Each row comes from the steps of one path. Every step used is in the known rows, and no mark comes twice. Write the path behind each row, first mark first.
In the rows, zero is written as 128.
Known rows
P -> U: [164 170 166 133 123 128 134 149  98 116 144 219 112 189 151 125 136  98
  74 118 123 134]
J -> D -> W -> E: [157 117 114 134 148 167  95 126  99 128 127 184 117 157 104  82 172  95
  92 116 133 169]
E -> P -> U -> T: [141 196 154 123 131 147 103 136  73 163 126 138 113 173 143 120 132 124
  54 111 113 178]
P -> J -> D: [177 170  97 154 148 164 140 118 111 114 141 181 129 153 110 178 164 104
 108 119 110 162]
W -> D -> J: [161 142 114 192 129 118 112 126 101 110 139 174 135 145 116 140  98 104
  45 116 131 161]
J -> D -> W: [170 128 126 140 147 172 115 133 114 106 128 233 128 168 109 119 165  95
  96 115 137 165]
W -> D -> J -> K: [161 159 111 179 117 128 101 131 103 111 158 156 138 144 112 124  65 121
  47 114 134 132]
P -> E -> W: [181 158 143 151 146 145 135 117 119 132 162 134  87 182 120 176 170 113
 139 106 110 129]
X -> T: [184 162 127 158 125 161  88 140 117 114 119 241 132 179 134 141  96  87
  88 152 106 143]
W -> E -> P -> U -> T: [129 175 134 119 133 137  74 125  57 189 128  74  94 157 131  69 147 118
  56 112 109 172]
W -> E: [160 156 124 137 136 133  85 129  86 148 144 134  95 163 116  98 167  90
  87 120 108 130]
J -> P -> U -> T -> X: [132 182 149 123  83 156 105 154  92 131 134 181 120 176 134 116  92 137
  66 109 135 150]
E -> W: [187 193 123 156 147 149 144 124 123 115 145 193 102 166 109 153 176 113
 120 132 114 145]
U -> T: [181 173 135 142 124 160 102 134  99 120 127 204 136 165 146 198 175 112
  89 115 104 148]
E -> W -> D -> J -> P: [156 179 106 184 132 141 127 118 112 123 139 141 110 134  92 129 103 137
  77 125 133 174]
E -> W -> D -> J -> P -> U -> T: [148 180 115 176 121 143 132 119 102 128 128 141 121 132 117 135 105 152
  64 122 134 189]
W -> E -> P -> U: [129 174 137 121 138 128  80 129  61 184 138  79  83 164 120  45 139 106
  58 115 113 161]
K -> J -> P -> U: [168 196 123 116 126 153 110 150  99 127 131 150 100 167 125 142 106 125
  90 122 115 164]
T -> X: [170 166 111 159 104 129 139 144 122  97 152 225 140 192 115 122 127  95
  96 125 132 121]
D -> W -> E -> P -> U: [143 174 135  99 150 124  82 131  72 163 127 148  97 161 110  71 136 119
  58 121 132 171]
P -> U -> T -> X: [159 169 140 139  97 136 141 147  99 114 133 220 148 186 162 139 133 120
  71 118 129 145]
J -> D: [167 127 128 162 137 178 119 132 113 111 138 200 121 174 118 119 169  83
 102 112 121 153]
W -> D: [156 154 135 198 129 131 116 141 107 115 140 158 127 167 122 120 114  98
  79 119 128 161]
K -> J -> D -> W -> E: [184 143  80 127 161 166 106 127 106 123 119 152 121 149 108 125 168 105
 109 128 117 187]
U -> P -> J -> K: [193 211  88 112 128 180 100 122  80 119 185 167 124 141 117 154  96 135
 102 125 110  83]
P -> U -> T: [164 172 160 130 115 144 125 144  90 122 130 213 130 178 169 158 152 116
  70 114 117 149]
K -> J -> D -> W -> E -> P: [171 154  77 123 167 168  94 123  94 145 115 112 113 146 100 105 159 111
 100 125 116 204]

Write each row's path
[159 147 135 124 118 138  83 122  93 130 155 162  95 154 106 175  98 119
  60  94 123 126]
D -> J -> P -> E
[135 130 126 124 148 164  95 127  82 152 122 148 109 160 109  47 153 107
  72 112 138 190]
J -> D -> W -> E -> P -> U
[176 148 117 160 137 173 111 112  86 132 176 109 100 157 124 129 119 125
 121 110 121 120]
U -> P -> E -> W -> D
[155 191 105 103 161 126  82 119  77 162 128 136 103 143  92 113 145 124
  73 125 122 177]
D -> W -> E -> P -> J
[178 194 108 124 134 161  97 145 106 124 133 144 100 160 108 163 119 119
 102 124 108 161]
K -> J -> P
[146 158 163 128 115 158  82 141  98 144 158 126  77 181 109 149 107 117
 103  91 119 127]
J -> P -> E
[167 148 138 184 142 138 135 117 118 134 159  99  97 174 118 155 141 119
 130 106 119 149]
P -> E -> W -> D
[174 176 118 122 135 160  94 138 105 136 144 105  90 168 113 179 116 122
 118 108 106 154]
K -> J -> P -> E
[173 170 111 152 101 150 122 137 110 109 132 214 158 175 138 173 153 116
  91 121 120 140]
U -> T -> X
[137 183 165 117  99 163  94 152  83 139 131 174 106 170 139 133 105 135
  65 106 125 154]
J -> P -> U -> T
[168 180 117 197 143 141 145 125 123 118 140 147 114 155 107 126 140 120
 108 132 125 171]
E -> W -> D
[140 135 128 179 117 128  90 126  94 130 147 117 113 147 107 138  66 121
  51  98 136 162]
W -> D -> J -> P -> E
[192 151  91 150 152 175 125 132 116 109 128 165 125 162 119 154 166  95
 117 124 108 174]
K -> J -> D
[171 172 102 192 143 131 143 114 118 113 140 162 121 138 103 142 130 124
  82 129 129 171]
E -> W -> D -> J
[187 177 113 122 119 137  96 128 104 107 169 211 128 150 112 160  95 119
  55 113 121  90]
D -> J -> K
[185 167  84 136 141 193 116 112  81 117 162 173 126 141 118 148 138 113
 103 122 114 129]
U -> P -> J -> D
[180 155 101 145 127 172 101 107  83 130 190 104 109 143 117 131  82 141
 101 106 126  94]
U -> P -> E -> W -> D -> J -> K
[195 152  88 131 160 170 122 132 117 104 120 192 130 158 112 155 163 105
 113 128 120 186]
K -> J -> D -> W
[176 159  74 115 149 186  97 107  70 132 155 155 121 128 108 120 140 121
  97 125 121 140]
U -> P -> J -> D -> W -> E
[180 143 105 156 137 165 110 102  82 128 176 118 106 143 121 142 111 128
 100 109 123 119]
U -> P -> E -> W -> D -> J
[138 166 146 161 121 158 102 131 106 147 154  84  78 167  98 131  97 137
 112  99 127 155]
J -> P -> E -> W -> D
[141 195 159 127 137 135 109 140  79 159 138 144  98 182 129  91 122 110
  58 112 119 166]
E -> P -> U
[189 158 121 133 140 178 112 112  87 131 179 137  94 163 126 148 143 120
 128 111 114 104]
U -> P -> E -> W
[168 159 125 111 147 128  85 132  91 133 132 193 107 158 107 111 160 106
  81 125 128 148]
D -> W -> E
[142 151 121 181 117 131  94 132  95 121 136 149 121 140 104 126  68 119
  40 110 137 167]
W -> D -> J -> P
